Each row comes from the steps of one path. Every step used is in the known rows, and no mark comes twice. Write the path behind each row, first mark first.
In the rows, zero is written as 128.
Known rows
gatemaf deze: [169  68 122 128 140 158  92 161 128 135 202 121 130  86 147 156 103  95]
gatemaf zito: [150 119 116 114 149 117 104 193 115 132 170 109 106 102 110 127  83  92]
zito dutol: [145 117 140 123  98 144 121 214 128 141 173 110 107  70 169 148  85 108]
memi deze dutol zito gatemaf masob: [116 145  96 108 118 196 107 174  99 177 159 147 159  81 181 152  95 120]
memi deze: [174 141 149 144 147 171 115 174 144 138 210  93 130 113 188 117 154 131]
memi deze gatemaf: [170 141 148 156 139 164  87 151 170 156 162  84 108 128 137 130 160  94]
dutol zito gatemaf deze memi: [160  86  97 102 130 134 112 122 163 116 172 126  99 119 125 169 108  70]
masob gatemaf deze dutol zito: [115  86 104 115 133 137 116 195 125 144 134 123 123  70  87 157 135  88]
masob gatemaf zito: [120 151 131 115 164 101 103 192 109 152 129  78 102 115  91 112 105  69]
dutol zito: [125 124 100 144 142 154 123 202 165  97 172 125 118  99 128 116 113 115]
gatemaf zito dutol: [157 120 123  89 113 124 105 222  88 144 157 112 105  67 123 147  73  96]
deze dutol: [118  71 138 141 101 125 134 194 145 168 160 115 100  82 150 176  99  96]
memi deze gatemaf zito: [174 141 125 114 158 135  77 166 118 153 148  89 106 120  84 127 131  84]
zito memi: [116 125 137 121 106 116 149 147 186 131 214 146 100 123 180 134  82 111]
masob gatemaf: [ 99 150 155 159 150 125 122 186 162 157 140  69 104 124 142 111 128  77]
dutol zito memi deze gatemaf masob: [162 153 111 127 125 202 102 130 144 151 175 117 137  96 158 137 114 115]

Write each row's path
[166 144 129 133 120 195 101 123 143 171 182 108 132 100 174 145 105 109] -> zito memi deze gatemaf masob
[151 156 129 127 128 153 105 137 185 142 168 118 108 133 125 119 157 104] -> dutol zito memi deze gatemaf
[ 94 110 110 101  94 111 157 166 174 128 181 170 103 100 136 151  95 111] -> deze dutol zito memi
[175 139 128 153 133 211  87 142 129 168 172  88 137  90 173 142 114 106] -> memi deze gatemaf masob
[ 94 110 111  88 107 108 140 152 157 147 166 155 111  94 111 152 112  94] -> masob gatemaf deze dutol zito memi
[135 113 110 123 123 154 129 203 139 132 163 123 125  80 126 142 150 123] -> memi deze dutol zito
[132 105 149 109  94 125 144 160 144 174 193 129 110  93 174 166 133 119] -> zito memi deze dutol
[146 179 146  89 145 118 123 148 134 154 193 105 117 129 149 107 142 115] -> masob gatemaf zito memi deze
[159 125 126  92 111 123  88 206 100 158 129 105  96  77  93 152  83  78] -> deze gatemaf zito dutol
[166  80 114 109 125 127 110 115 161 133 181 117  95 123 145 176 100  65] -> zito gatemaf deze memi
[135  94 114 105 135 152  82 154 120 160 178 152 141 108 155 158  98  87] -> zito gatemaf deze
[126 132 126  94 119  93 116 139 158 146 168 139  85 130 104 137  79  79] -> deze gatemaf zito memi
[110  87 103  87  98 119 143 153 158 132 188 176 111  87 126 163  96 106] -> gatemaf deze dutol zito memi
[119 130 147  86 115 100 131 164 121 189 160 110 106 100 133 154 137 100] -> masob gatemaf zito memi deze dutol
[139 109 140  87 105 111 135 167 121 175 181 132 109  91 144 165 121 115] -> gatemaf zito memi deze dutol
